Every row comes from one small tree of marks. The marks that hang from a mark follow it in brackets, in alphabetical order. Every link used is in the known rows. Which tree was each row made from?
Known rows
tunon{lifora}: [  5.6 -14.7  -7.3 -13.2  39.1  10.8  23.0  15.5  -5.9  -7.5   8.0  -4.9
 -27.5  22.3  18.6 -12.2  -4.3   0.0]
lifora{tunon{bubov}}: [ 14.1  16.9   6.8  23.4  14.5  46.2  -4.0   4.0  39.4  -1.4  -2.5   1.3
  11.3  -7.2 -24.0  22.8  15.3  56.7]
lifora{nusug}: [-19.3  28.4   4.3  12.9  12.4   4.0 -15.4  -0.9  20.7   7.1   9.7  31.6
 -11.8  13.0  -1.0   5.2  19.5  -8.5]
beto{potig tunon}: [-23.2   6.8  24.7 -22.9  26.6 -11.8  -5.7  16.3  -9.8 -14.7  -8.7  16.9
 -31.9  10.4 -31.3  20.7 -16.7 -53.9]
ruba{beto{tunon}}: [-55.0 -14.6  -6.9 -19.8  24.6  -5.1 -17.8  43.6 -14.0 -25.7  16.8 -10.3
  13.0   1.7 -18.0  13.7 -22.3 -27.5]
potig{beto{bubov{tunon} ruba}}: [-23.0  23.8  -1.9  26.6  20.7 -13.4  32.1   5.9  -5.6 -35.6 -40.6 -25.2
 -26.1  15.2 -44.7 -25.4  27.5 -16.0]
potig{beto{bubov tunon}}: [-61.3  29.0  15.8  30.2  36.7   4.8  28.7   6.4 -16.5 -47.0  10.6 -24.1
 -17.6  -7.4 -25.1 -10.7  -3.5   0.9]
bubov{beto{tunon{lifora{nusug}}}}: [-29.4 -14.5  23.0 -17.2  22.9 -24.7 -19.2  13.8   0.9  -6.5  18.3 -12.5
 -10.2  -7.9  20.6  -6.9 -22.8 -25.5]
ruba{beto}: [-24.2 -21.4 -20.6 -23.2   7.0  -6.7 -19.0  31.9  -4.6 -29.4  12.6   4.3
  21.1   0.2 -19.3   0.4  -4.5 -11.3]
beto{tunon{bubov lifora{nusug}}}: [-42.5  23.5  28.3  21.8  84.5  15.7   8.8  24.1   6.7 -10.6  45.7  11.8
 -36.2  14.2   4.3  20.3 -18.1   3.2]
potig{beto{tunon}}: [-61.3  22.1  -4.4  16.7  41.6  -9.6  10.8   3.3  -4.9 -18.5  14.5  -6.0
  -7.4  -3.5 -22.2  -5.2 -22.9   0.9]
potig{beto{bubov tunon{lifora}}}: [-58.5  19.7  11.4  22.3  63.0   9.8  42.5  16.9 -21.3 -52.1  15.6 -28.2
 -35.2   6.7 -13.1 -19.1  -6.2   1.9]
ruba{beto{bubov tunon{lifora{nusug}}}}: [-62.3  -4.9   9.9  -9.1  50.9  16.4   5.9  56.7 -20.2 -54.8  22.9 -16.2
 -21.3  17.6  -9.5   1.7   6.4 -29.5]
potig{beto}: [-30.9  15.6 -18.7  13.4  24.2  -9.5   9.6  -8.8   4.2 -21.6  11.0   8.9
   3.4  -5.1 -23.1 -19.0  -6.6  15.7]
potig{beto{ruba tunon}}: [-45.4  41.4  -9.9  12.2  52.2 -15.3  19.2  -5.6 -10.5 -15.8 -11.6 -13.8
 -19.9  15.3 -37.1  -4.3 -11.0 -13.0]
lifora{tunon}: [ 10.2   9.3  -6.2   1.2 -11.1  42.5  -4.7   5.6  29.6  12.9 -31.1 -13.5
   5.4   5.6 -12.7  12.4  21.4  31.3]
tunon{bubov lifora{nusug}}: [ -6.9  19.8  13.4  21.9  79.5  18.3  10.9  11.2  22.0 -19.7  52.7  37.2
 -29.6  14.9   5.1   5.1   3.9  28.4]
bubov{beto{potig} tunon}: [  6.1 -52.3  21.9 -29.6 -35.9 -59.6 -40.1  23.8  18.3  -4.9 -39.6   4.7
   0.0 -13.6 -26.5 -16.3  -8.6 -65.6]
potig{beto{bubov ruba tunon}}: [-46.1  47.0  10.3  24.1  47.6  -1.2  37.4  -2.2 -23.2 -44.9 -15.0 -32.1
 -30.4  10.5 -38.7  -9.7  10.0 -12.4]

Write each row's tree
[ -1.9  -8.8  16.9 -27.7  27.9 -32.6  -2.8   5.1 -15.7  -7.6 -12.8 -35.2
 -17.5   3.9   5.9  -6.8 -19.3 -32.6] -> bubov{beto{ruba tunon{lifora}}}
[-55.4 -10.5  12.7  -5.4  19.8   7.2   1.1  47.0 -26.7 -54.2  13.5 -29.3
   1.8  -2.0 -21.0   7.3  -0.8 -26.4] -> ruba{beto{bubov tunon}}
[-13.5 -47.2  12.2 -12.7  -1.4 -38.4 -26.4  36.0  25.6   9.2 -14.6  -8.7
 -16.2   4.7  12.1 -26.6  -3.9 -40.2] -> bubov{beto tunon{lifora{nusug}}}
[  6.2   1.2  27.9 -40.0   6.3 -48.3 -23.0  -2.7  -9.6 -18.3 -28.0  -2.6
 -14.7  -4.5 -32.2   2.7 -12.3 -64.8] -> bubov{beto{potig ruba tunon}}
[-24.9  14.9  48.6  -6.4  19.2   4.5  16.0  20.9 -25.4 -50.2 -14.3  -5.3
 -46.3   3.8 -32.9  12.9   9.8 -54.3] -> beto{bubov potig tunon}
[-11.4 -18.6  33.9 -35.9  -5.4 -43.0 -32.0   4.0  -2.9 -20.1  -2.2   4.0
  -0.6 -23.1 -17.4   1.8 -26.1 -49.6] -> bubov{beto{potig tunon}}
[-18.3 -28.1  22.7 -22.6  15.9 -25.9 -10.2  12.4  -9.1  -9.5  14.2 -27.7
  -4.3 -13.3  20.1  -9.9 -33.5 -22.0] -> bubov{beto{tunon{lifora}}}
[  2.6 -27.3   7.5 -16.5  10.3 -45.4 -15.9  27.1  18.8  10.9 -42.0 -15.4
 -28.3  22.9  -1.0 -23.8   9.1 -53.3] -> bubov{beto{ruba} tunon{lifora{nusug}}}
[-18.6  39.7  34.4  14.6  27.3  10.1  35.4   8.5 -35.4 -27.8 -34.4 -50.6
 -43.0  19.9 -19.0  11.9  21.9 -36.5] -> beto{bubov ruba tunon}
[ 15.8 -44.0   5.0 -24.2   3.5 -47.9  -6.7  26.3   5.8   7.8 -47.0 -35.0
 -20.8  15.6  -0.7 -27.4  -3.0 -48.0] -> bubov{beto{ruba} tunon{lifora}}
[ -2.3  32.2  17.6 -30.0  39.7 -18.3   5.0   5.6 -16.8 -11.4 -42.3   9.4
 -47.0  32.5 -48.3  23.4   1.5 -71.9] -> beto{potig ruba tunon}
[  9.6  41.0  16.0  19.8  15.9  24.6 -31.9  -8.4  58.0   0.3  -8.1  19.8
   7.4  -4.1 -29.3  21.0  34.7  36.9] -> lifora{nusug tunon{bubov{beto{ruba}}}}
[-21.5 -21.7  -1.0   3.8  24.9  -5.3   1.0  44.2  21.1  18.2 -19.5   2.4
 -38.9  35.5   5.2 -12.3   9.0 -33.3] -> bubov{tunon{lifora{nusug}}}
[-41.7  49.6   1.4  27.4  72.8 -11.7  18.3  -7.5  -3.5 -25.7  12.2  -2.9
 -14.5   4.1 -45.7   5.6 -14.5   9.8] -> potig{beto{ruba tunon{bubov}}}
[-40.9  -7.3  10.3 -25.3  48.3 -13.1 -24.8  43.5  -5.4 -54.2  30.1  29.4
   3.6  -2.4 -52.2  24.7 -22.7 -32.7] -> ruba{beto{potig tunon{bubov}}}
[ 24.3   8.5  23.2   9.0  19.4 -27.3 -13.8 -17.4  10.4 -23.2  18.4   3.6
  15.4 -27.3 -18.4   5.2  -5.9  18.4] -> tunon{bubov{beto{ruba}}}
[ -0.5  29.5  18.8  23.7   7.8  29.3 -37.8  -2.1  62.2  -0.1   8.3  26.0
  14.8 -15.2 -19.1  20.3  25.1  45.6] -> lifora{nusug tunon{bubov{beto}}}
[-33.2  20.5  47.4 -10.8  58.4  15.5  24.2  32.7 -17.2 -52.8  -1.8  10.6
 -73.7  28.9 -20.3   6.1  18.1 -61.3] -> beto{bubov potig tunon{lifora{nusug}}}
[  1.5  43.1  32.6  -9.9  63.7 -15.0   4.6   3.1  -8.6 -26.6 -14.4  22.6
 -42.4  18.9 -59.4  34.2  -4.5 -44.0] -> beto{potig ruba tunon{bubov}}
[ 33.3   8.0  29.6  -8.7  21.6 -35.7 -19.2 -15.6  11.6 -35.3  10.4  26.5
   3.5 -21.8 -38.4   7.5  -3.1  -3.3] -> tunon{bubov{beto{potig ruba}}}
[ 19.0  -8.1  32.8  -4.7  12.1 -30.2 -25.0  -9.5  16.2 -37.4  31.2  31.0
  15.5 -35.3 -27.1   7.4 -14.7   6.5] -> tunon{bubov{beto{potig}}}
[-43.1 -14.7  -1.0 -41.1  27.7 -16.1 -23.3  44.9 -13.0 -41.0   5.7  19.5
  -1.9   7.0 -44.2  15.4 -17.3 -56.3] -> ruba{beto{potig tunon}}
